What can hang from each mark
J854: J382 J490
J611: J382 J940
J396: J112 J940
J903: J112 J382
J112: J903
J490: J854
J382: J396 J593 J611 J854

Each row was made from one small tree. The marks that hang from a mark follow it in brackets, in the order of their numbers. Every link used is in the known rows. Write each row's tree.
Known rows
J611(J382(J593 J854) J940): [ -6  16 -10   8  -2 -11  15  10  -1   0  12 -22 -12  -8   3 -19  -9 -30
   3  30 -19 -14 -26 -12   5  -5   2   6 -28   1   4 -25 -20  10  44  10
 -32  -9  20  33   1 -32  11  11  32  -9  -6  37 -25 -15  24   6   2 -23
   2 -20   8  35   2  20   0   4   9 -26   4]
J112(J903): [  3  -2  13   3  -4  -8  19   9 -19 -30 -13  31  13 -26  10 -18  12   3
  19   8  -8   5 -17  10 -24   9  -6 -25 -22 -15 -21  37  -3  -5   1 -32
 -32 -40 -12  -3  -3 -11  -9  12   5 -33   7   4  24 -23  -6   5  16 -34
   7  23  -7  38   4   9   9  -8  32  35  11]
J854(J382(J611)): [-18 -18  11  14 -10  15  -7 -12 -22  -7 -24  14  12   6   3  -7   3  23
 -30   3 -25  15   0   3 -20   2   2  12   7   2  19   3 -14 -11 -34   0
 -30 -13 -12   3 -13 -15  18  -4   8 -20  -9  -7 -13  -5   2   6 -21   3
  -3  25 -11 -15  -5 -31 -17 -18   8  12   4]
J854(J382): [-18 -10  16   4  -2   3  15 -22 -16 -10 -23  13  16  -1   2  -6 -10  11
   5  -4 -19  12   8   1 -43 -10  14   2 -15 -15  29   4 -23  -6 -21 -10
 -48 -23 -16  -7  -3 -53   7   4  15 -19 -14   5  -3   6   7  10 -20  -7
   2  14 -11  -4  -2 -22 -13 -11  16  13   0]
J490(J854): [ 10  24  16  -3   7  -8  32 -42 -31 -27 -15  31  11 -26  16 -16  12   5
   7  11   3  -8  15   2 -51  -7  -5  -3   2  -5   3  17 -18   5  12 -19
 -36   0  -8  16  13 -40 -21  -8   2 -15  11  20   8  -1   2  -4 -24 -13
  24  12  -8  39  -5   8 -13   9  12  26  -8]
J382(J396 J593 J611 J854(J490)): [ -4   0 -31  -6  -4  -4 -17  -3  -4  -1  28  -8 -19  32 -14  11  -2  11
  -4  -5  18  -2  14  -1  15  18 -40   7  21  36 -13  -5   4   8 -32   4
  60  34  -7  24 -24  79   0   3  -8  28   4 -13   3   0  -6 -20  13  15
  11  25  11  -7  21  21  29 -22 -22  -3   0]
J854(J382(J396 J593 J611) J490): [  3 -23 -16 -14  -7   6 -15   2  -4   9  18  -3   2  56 -10  23 -10  -2
   6 -29 -11   5  15   2  -6  16  -4  17  28  35  12 -12   6   0 -53   8
  48   0 -13  -3 -18  60   7  -8  -9  14  -8 -38 -12  21  14   6 -11  19
   3  19   4 -32  -5 -22   7 -42  -8 -23   5]
J396(J112 J940): [-15  24  33  16  19   7   6  11   2 -10 -43  16  38 -26  10 -17   3  12
   0  19  23  -4 -16 -16  -5 -26  22 -26 -36 -41 -11  32  -8 -23  26 -15
 -38  -6  13 -43  19 -96  10 -12 -19   0  12  20  34   3 -30  -2 -19 -18
 -24  -8 -15  17   7 -21 -25  31  15  14 -13]
J382(J396(J940) J611): [-27  -3  -7  23  -8  20 -21  14 -10 -15 -23  18   0  19   1 -15   7   7
 -45   4  -2  18 -18  -5  23  17 -13  -4  11   9   1  14   6 -20  -6 -17
  13  -3   8 -16  -5 -12   2 -18  -7   1  20  10   1 -10 -29 -16  -7  -7
 -17   1  -2   1   5  -5 -29  10 -25  10  13]
J611(J382 J940): [-15  -8  16  23   0   3  31  12 -16 -20  -7   0   0 -13  25 -25  -6 -36
  -5  25 -20 -12 -29  -6 -14  17  15   1 -45   2  14 -18 -10   4  41   0
 -50 -34  15   3  14 -65   7   4  30 -17  -7  32 -35 -24  32  16 -14 -40
 -10 -13 -10  26 -29  -2 -28  16  19   7  27]
J396(J112(J903(J382)) J940): [ 14  17  36   6  -5  -2 -18  28  41  -3 -32  17  24 -44  -3  -7  26   4
  18  14  17  -1 -18   0  18 -23  19 -35 -30 -62 -17  42   5 -21  37 -10
 -42 -27   9 -45  22 -54  -8  -4 -14 -29  -1   6  39  -8 -23  10  22 -14
 -24 -25   0   6  -1 -11  -3  17  26   9  -1]
J854(J382(J396 J611) J490): [ -8 -32  -2  -6 -14  11  -2  -6 -12  -4  12   7  -6  47  10   8   0   5
  -6 -26  -5   4  20   5 -26  22  -7  16  11  29  26   3  -2   0 -52   5
  14  -4 -19 -17 -13  31   4  -8 -11  15 -10 -16 -14  12   6  16 -15   9
   0  29  -5 -37 -13 -26   0 -28  -1   0  16]
J396(J112): [-11  17  33  19  20   8  39  -6 -22 -15 -36  18  31 -48  17 -14   1  26
   1   5   7 -14  -2 -13 -28 -12  25 -17 -27 -27 -14  24   7  -3   9 -17
 -36  -4  -5 -25   1 -59  11  -5  -7   9   5  11  21  -9 -12  -1 -10 -18
 -14  14 -25  28   0 -14 -21  24  20  33  -8]
J490(J854(J382(J593))): [ 16  27   1 -14   6 -13  12 -40  -4  10 -13  16  12   7  -7  14  -4  -3
  28  -5 -16   1  14   5 -47 -24   4  12  12  -5   7   0  -8   6   2   2
 -28  -3  -9  23  12 -15 -10  -4  10 -20   6   3   8  24  13   1 -27   6
  32  -6   2  21   4  -5   1  -6  15 -14 -22]
J382(J396 J593): [ -6   9 -30  11  16   2  28  -9 -24  -1 -13  -1   4  -5  -8  -3 -22  -8
  -3 -10 -15   8  -6  -5  -2  -1   7  -2  12   9 -12 -12  18   2  -4 -20
  15   2  -5  15  -9  16   4   0   9   1  16  -1  13  -1  -9 -28  -5  -1
  20   2   3  26   7  23  -7   4 -11   0 -15]
J854(J382(J396 J593 J611(J940)) J490): [ -3 -24 -21  -4  -9   6 -10   8  16  -1  15 -13  -3  67  -6  24 -18 -23
  17 -17 -11   7  -2  10   5  26   3  22  11  36   5 -23   0  -3 -38  14
  44   1   2  -2   1  55  24 -15   8  22 -11 -30 -27  13   8  17  -8   5
 -11   7   8 -34 -13 -24   2 -44  -8 -34  11]
J382(J396 J593 J611(J940) J854(J490)): [-16   4 -37   2  -3  -1 -17  14   4 -12  24 -23 -19  41  -9   6  -9 -10
  16   2  12  -3  -6   6  29  29 -29  12  13  47 -16 -11  -2   6 -10  10
  66  24  16  29 -13  74  16  -4   7  43   2  -5 -19   0  -4 -10  10  -4
  -8  11  15  -6  14  14  20 -29 -28 -22   0]
J903(J112 J382): [ -2 -25  32  15  11   1  25 -23  -8 -18 -11 -17  -5 -84   7 -11   9  12
 -17   2   0  14  23  19 -11 -24  16 -10  -2 -33   7 -14  -4 -10  13 -13
 -25  24 -18   4  32 -46 -22  16   9 -24 -20 -25  -1  -7  13   5   6  12
 -12  -2 -21  -6 -33 -12  -1  36   7  54  -1]
J854(J382(J396(J940) J593 J611) J490): [ -2  -9 -21  -4 -10   6 -36  -1  17  15  11  -4   5  69 -16  28 -10 -18
   8 -20  -3  10   2  -1  11  12  -6  10  21  18  12 -12 -10 -17 -39  13
  39   0  -7 -15   4  29   5 -10 -11  -2  -6 -24  -4  19  -5   3 -19  17
  -1  -3  12 -42   5 -31   3 -35  -7 -36   0]
J112(J903(J382(J593))): [ 15   2  -4  -7  -7 -15   0  19  11 -11   0   0   1 -39 -17   4   4  -2
  23  -1 -16   6  -5  16  11 -12   0 -20   2 -29 -16  16  10  -3   4 -24
 -14 -24  -9  15   7  10 -12  12   9 -41  -1 -27  18 -20  20  -2  23  -8
  16  -8   5  21 -10  20  22 -22  26  19  11]
J854(J382 J490): [ -5 -19  13  -7  -5  -9  14 -15 -17 -22   8  11  14  20   6   7  -8  -6
  27 -11  -6  -2  27   1 -59   1   7  -1 -11  -1  37   9 -30   0 -44 -14
 -29 -16 -23 -20   7 -29   1   8  -9  -6 -30 -18  -2  15  15  25 -21  -8
   4  34 -11 -16 -13 -26   4 -30  26  10   6]
J854(J382(J396(J112) J611)): [ -4 -17  17  10  -1  27  -5  -3  -5  19 -26  15  12   8   9   7   2  34
 -33 -16 -12   2  -3  -8   4  -2  17  15   2   2   3   2  21   5 -21  14
 -10  -2  -2 -24 -21   1  21 -18  -5  12  11   1  -6   8 -15   1 -11   8
 -15   6 -21 -26   1 -36 -25   7 -10  -1   0]
J490(J854(J382(J611))): [  9   1  11  -7  -8   3 -10 -37 -10  -5 -10  25   7   6   6   0  19  29
  -4   3 -14   0  18   8 -41  -5  -7  16  17   9  11   9 -13   7 -13   6
 -24  -4  -1  16   5  -7 -11 -12   6 -13   4   5  -4   6   3  10 -26  13
  17   8  -9   5  -9 -23 -12  -8  12   6  -8]

Write each row's tree
[-24  -4  -2   8  -7  -7  -8   5  -6 -41  17  -3  -7  26  14 -20   5   8
   2  24  15  -6   1  11  -1  22 -28   0 -10  26  -1  16 -35   2 -20   3
  11  18   2  13  -6   6  20   2   2  27 -16   2 -18 -10  -4  11   2 -24
 -16  31  -7  -2   1  -3  12 -31  -1  14  18] -> J382(J611(J940) J854(J490))
[ 16  -2 -18 -16  -2 -13  19   1 -15  15  43 -10 -25  11  -1   4  -6 -21
   1  -3   6 -17  12 -13  -5   4 -11   7   8  18  10 -24   4  23  12   6
   8   1 -10  12 -12  27 -19  18  -4   3  -4  24 -12   3  32   0   1   0
  29  -1   9   9   5  39  14  10   5  -9   0] -> J611(J382(J396 J593 J854(J490)))
[  4  24   0   4  13   6 -19   2  34  23 -23  -7   4 -29 -16   6  -9  -8
   8  -7   5   7  -7 -10  40 -27  26 -11  12 -29  -8  -9  25 -15  35 -12
   4  12  13 -13  22 -28  -1 -10 -13  -6   8  -7  23   5  -8 -16   3  19
  -9 -40   8  -8  -1   3 -10  21 -11 -15 -14] -> J903(J382(J396(J112 J940) J593))
[ -6 -17  18   4  -6   8 -43  -3  33   9  -4 -19 -25 -37  -1  -7  25  23
 -35   4  14  23  12  19  50 -17 -13  -3  15 -13   2 -10  -3 -11  22  18
  10  43   1  10  15   6 -19  10  -7  -4 -10  -4  -7  -3 -20  -7  29  30
 -29 -19   1 -31   0  -3  -1  37 -34  19   2] -> J903(J112 J382(J396(J940) J611 J854))
[-14  -7   3  25   0   7  34  12 -13  -7  -2   0 -14  -2  20 -22  -9 -35
 -20  11 -23  -7 -31 -11   1  28  15  14 -29  14  15 -20  10  11  47  -1
 -23 -27  15  -4   7 -38   5   0  29  -3   0  40 -35 -19  25  10  -8 -28
  -1 -11  -4  16 -26  10 -36  20   0  -4  23] -> J611(J382(J396) J940)
[-19  -7 -36  29   3  12  -9  16  -3  -9 -11  -7 -13  22  -3  -4 -16 -12
 -15   0 -25   8 -33   6  35  23  -6  13  10  34 -18 -23  20  -7   2  -2
  53   8  23  23  -5  38  30 -19  22  20  21  -7 -16 -12 -10 -17   0  -8
  -9  -2   2  10  -7   0 -14 -16 -26 -11  10] -> J382(J396 J593 J611(J940))
[ 16  36  21 -16   0 -11 -33  26  47  18 -18   0  23 -41 -16   6  19   7
  32  17  22   4 -15  -1  34 -39   9 -35 -17 -59 -33  35  -5 -13  48   2
 -27  -8  19 -19  11 -36  -3   4 -19 -22   0   5  39  -3 -23   2  35   0
 -22 -34  13  11  27  10  22  10  17  -8 -12] -> J396(J112(J903(J382(J593 J854))) J940)
[ 34  17  -8 -32  10 -16   9  19  18  13  19   0   5  -1  -9  14   1   5
  42 -11  32 -21   9  -3   5  -1 -10 -13  -1  -5 -40  23  21  22  -7   3
  29  11  -5 -14 -13  61  -8   6 -24  30   8   4  28  13 -20  -1  35  -5
   4  13  14  11  30  32  44   0   4   1 -22] -> J382(J396(J112(J903)) J593 J854(J490))
[-16 -10  -8   4  -7   9 -15  -7 -12   7 -14  -2  12  13 -10  11  -3   9
 -21  -1 -34  11  -1   2  -8 -10  -3  15  16   5  12  -6  -4  -6 -41   4
  -5  -8  -5  16 -14   8  21  -8  12 -17  -7 -23  -8   1  12  -1 -20  13
  11  13  -4  -4   2 -27   0 -28   1  -7  -2] -> J854(J382(J593 J611))
[  6  10  -6   2   2   7 -25   5  21  29  -1 -15 -17 -28 -21   7   5  40
 -27   2   6  -5   6  -1  51 -20  -6   4  26 -12 -22  -2  32   7   3  16
  24  45   3  16 -14  44   5  -4  -7  16  10  -3   6  -4  -6 -22  31  31
  -4 -21  -4 -18  12  18   7  16 -23  -9  -7] -> J903(J382(J396(J112) J593 J611 J854))
[ 30  15   4 -21  11  -3  17   8  -2  30  25 -12  -8  -5   6   5  -1  -7
   4  -3  18 -35  10 -21  -4   0   6   0  -6   3  -4 -10  16  32  22  15
   2  11   2 -13 -11   8 -12  11 -11  18   1  26   0   9  23   5   2   8
  10 -10  -3   5   6  28  14  27   4 -12  -7] -> J611(J382(J396(J112) J593 J854(J490)))
[ 19  12  15 -22   5 -11  19   9   2  -3  15  16   3  -4  13  -4  15  27
  32  -5  40 -17  14   0 -14  10 -10 -22 -16  -7 -30  42  12  19   1   2
   3   1  -8 -25 -12  32 -14   8 -32  32   8  20  24   1 -27   8  38 -16
  -5  20   1   2  23  22  23  14   5  20  -6] -> J382(J396(J112(J903)) J854(J490))
[ -7 -17 -19   3  -6  15 -13  -4  -5  20 -10   0  -7  29 -13  19 -13   6
 -24 -15 -33  17  -6  -2   1   3   4  22  22  20   7 -17  12  -2 -33   7
  15  -4  -5  11 -22  38  14  -8  13   0   9 -13  -5   7   4 -11 -14  22
   7   6   2 -17   6  -9  -7 -21 -15 -18  -6] -> J854(J382(J396 J593 J611))
[ -3  -5   9  15  -5   8   8   5 -11   4  -6  12  -7  -1  13 -25   4 -23
 -36   5  -8   1 -18 -18   2   7  15  -6 -17 -15  23  -6  -2  -3  41 -11
 -36 -29   9 -18   0 -59 -13   3   1 -23   8  41  -8 -12  11  -3 -12 -15
   6 -24   3   5 -10   7 -33  37   2   1  10] -> J611(J382(J396(J940)))
[ 16   0  23  14   4   7  27  43   5   5  -6   8   1 -14  28 -13  10 -16
   1   9  -8 -24 -38 -10  16  25  26  -3 -51  -6 -17  -2  29  13  65   7
 -27 -42  27 -21   2 -22   6 -11  10  -5  21  39 -15 -22  11  24  14 -36
 -17 -22  -5  15 -22   1 -23  30  14  -1  23] -> J611(J382(J396(J112(J903))) J940)
[  3 -11  12   7  15  -1  15 -15   3   0  -7 -33   2 -76 -10   8  -3  -1
  -3   0  -7  17  18  18   7 -31  17  -9   7 -29  -6 -27  -1  -8   9 -13
   1  41 -14  26  28 -17 -20  10  15 -26 -17 -44   1  -3  24  -7   1  21
  -9 -10  -7   2 -25  -5  15  25   1  36 -13] -> J903(J112 J382(J593))
[  0   5 -11  -1  -1  -7   0 -20  -7  -7   4   2 -28 -29  -5 -16  -2  18
  -6   1   0  10  26   9   9 -15  -7  -6  15  -6  21   2   4   7   8  -8
 -15  17 -16  13  -4  -6 -11  21  -3  -3  -9   9  -3  -7   0 -14  33  12
   7 -13   5  -7   3  33  -2  21 -10   9   7] -> J903(J382(J396 J854))
[ -9  18 -18 -18   6 -25  15 -16 -16 -16  27 -10   0   3  -7  -3 -13 -12
  32   4  15  -7  22  -5 -28  -9 -21  -9   4   6  -3   5 -28   6 -25 -15
  13  23 -18  18  -4  11  -5  17   0  14 -13 -13  13   9   4  -6  -3  -5
  14  24   9  30  19  26  35 -17   9   3 -11] -> J382(J593 J854(J490))
[  8 -31  -3   7   7  17 -11  -3   9  14  -3 -30 -20 -50 -10  15   6  13
 -30 -10 -11  19  10  19  43 -11   5  11  25  -1 -16 -27  37  -3   4   4
  45  47  -4  24  11  51 -12   0  14  -9   6 -43  -9  -3   9 -12  15  37
 -15  -8 -11 -16 -24  -9  -1  22 -28  29   0] -> J903(J112 J382(J396 J593 J611))
[ -7  -9  -1 -13  -6  -4  -7  -7   3  -7   4   9   4  50   8   5  -9 -24
  23 -19  10  12  15  -2 -31   8  12   4  -4   3  33   6 -21  -7 -24  -6
  -9 -19 -14 -36  14 -29  -5  -1 -20   2 -14   1   1  26 -14  17 -17  -2
  -2   4  12 -30  -6 -21  -4 -14   3 -20   4] -> J854(J382(J396(J940)) J490)
[  3  -1   2   3  -4  -2  16  -8 -27   8  12   5 -26 -10  10 -25   4  -2
 -36  12  -4 -12   0 -13  -7   4  -5   3  -6   0  11  -7   6  22  26  -6
 -35 -15  -4   8 -20 -21 -12  21   3 -12   3  52 -11 -12  22  -5   8 -10
  18 -10  -3  15   6  37 -23  36  -3   2   8] -> J611(J382(J396 J854))
[ -3  27 -28 -17   1 -19 -16  -6  11   3  20  -9  -1  27 -16   3 -12 -19
  30  -3  25   1   7  -5   4  -3 -14 -14   8   8   0   2 -15  -7  -2  -5
  32  15  -1   5   1  11  -5   9 -12  21  -3   3  22  19 -31 -16   4   2
   7 -10  28   7  33  29  25  -5 -14 -26 -17] -> J382(J396(J940) J593 J854(J490))
[ 12   8   5 -12 -13   8 -28 -26   7   7 -16  29  -8  36   4   1  19  14
  -9   1  -5  10   6   2 -10   2  -7  16  23   4  14  14  -7  -5   9  17
  -9  -4   9   2   3 -10 -10 -23   5  -9  12  17  -5  14 -26   0 -19  14
  10 -12   5 -15  -2 -16 -29  -3 -11 -30  -9] -> J490(J854(J382(J396(J940) J611)))
[ 11  14 -11 -19  -6 -13 -11   0  12  17  33 -11 -19  27  -4  -3  -2 -27
  11   6  12 -11  -3 -15  10   1 -11  -5  -8   3   9 -16 -13   7  26  13
   4  -2   6  -3   0   0 -17  15  -9  -4  -3  28  -6   5  18   0   0   2
  20 -25  17   6  13  31   8  13  -5 -31  -8] -> J611(J382(J396(J940) J593 J854(J490)))
[ 20  -5  25 -21  -4   0  -9  15  26   9   1  15  26  35   8  13  12  -6
  41 -22  22   0   1  -5 -16  11  24 -12 -18 -19   5  30  -2  -6  -5  10
 -12 -33  -3 -63  10 -12  -1  -7 -29   8  -5   1  24  27 -29  32   2 -15
 -21   1   7 -29   6 -28   7  -9  21 -17   2] -> J854(J382(J396(J112(J903) J940)) J490)
[ 23 -15  -4 -16  13 -16   8 -22  24   7  29 -39 -25 -47 -16  14  -2   0
  18 -18  20   6  42  22   7 -23  -6  -1  25  -4   2 -26   1  11   4  14
  37  52 -19  22  18  39 -29  25  -6  10 -20 -32  -2  15   6   0  22  34
   4 -11   4 -19  -9  19  38  13 -16  18 -14] -> J903(J112 J382(J396 J593 J854(J490)))
[-22 -17 -16  14  -7   9 -15   5   1   1 -15  -8  15  25  -9  12 -16  -6
  -2   7 -33  11 -22   6   5  -2   3  16  -5  17   4 -16 -16  -6 -22  10
  -3 -10  14  23  -4   2  34 -12  28  -7  -4 -17 -22   1   7   9 -12  -3
 -12  -2   3  -3  -4 -34  -7 -31   0 -34   9] -> J854(J382(J593 J611(J940)))
[ -8   4 -14  -5  -6  -8 -14  -4  -9 -13  27  -9  -2  15  -9   5   2  11
   4  10  13  -7  14   4  -2   5 -33   2  21  21 -15   3 -17   3 -40   2
  33  28 -11  26 -15  48   0   7  -7  18  -4 -26   3  -4   3  -9   0   9
   6  30  -1   6  18  11  35 -30  -5  16  -9] -> J382(J593 J611 J854(J490))
[  5   5 -10  10   6  17 -12  50  19   9 -17   3  10   0   2   9   4   4
   3   2   0  -6 -42   6  56  23   6   0 -15  11 -56   9  44  -3  23   8
  46  -4  38  -2  -8  52  26 -25  10  20  34  -6   1 -15 -23  -3  25 -17
 -24  -9   2  15   5  -8  -6  -6  -9  -6   3] -> J382(J396(J112(J903)) J593 J611(J940))
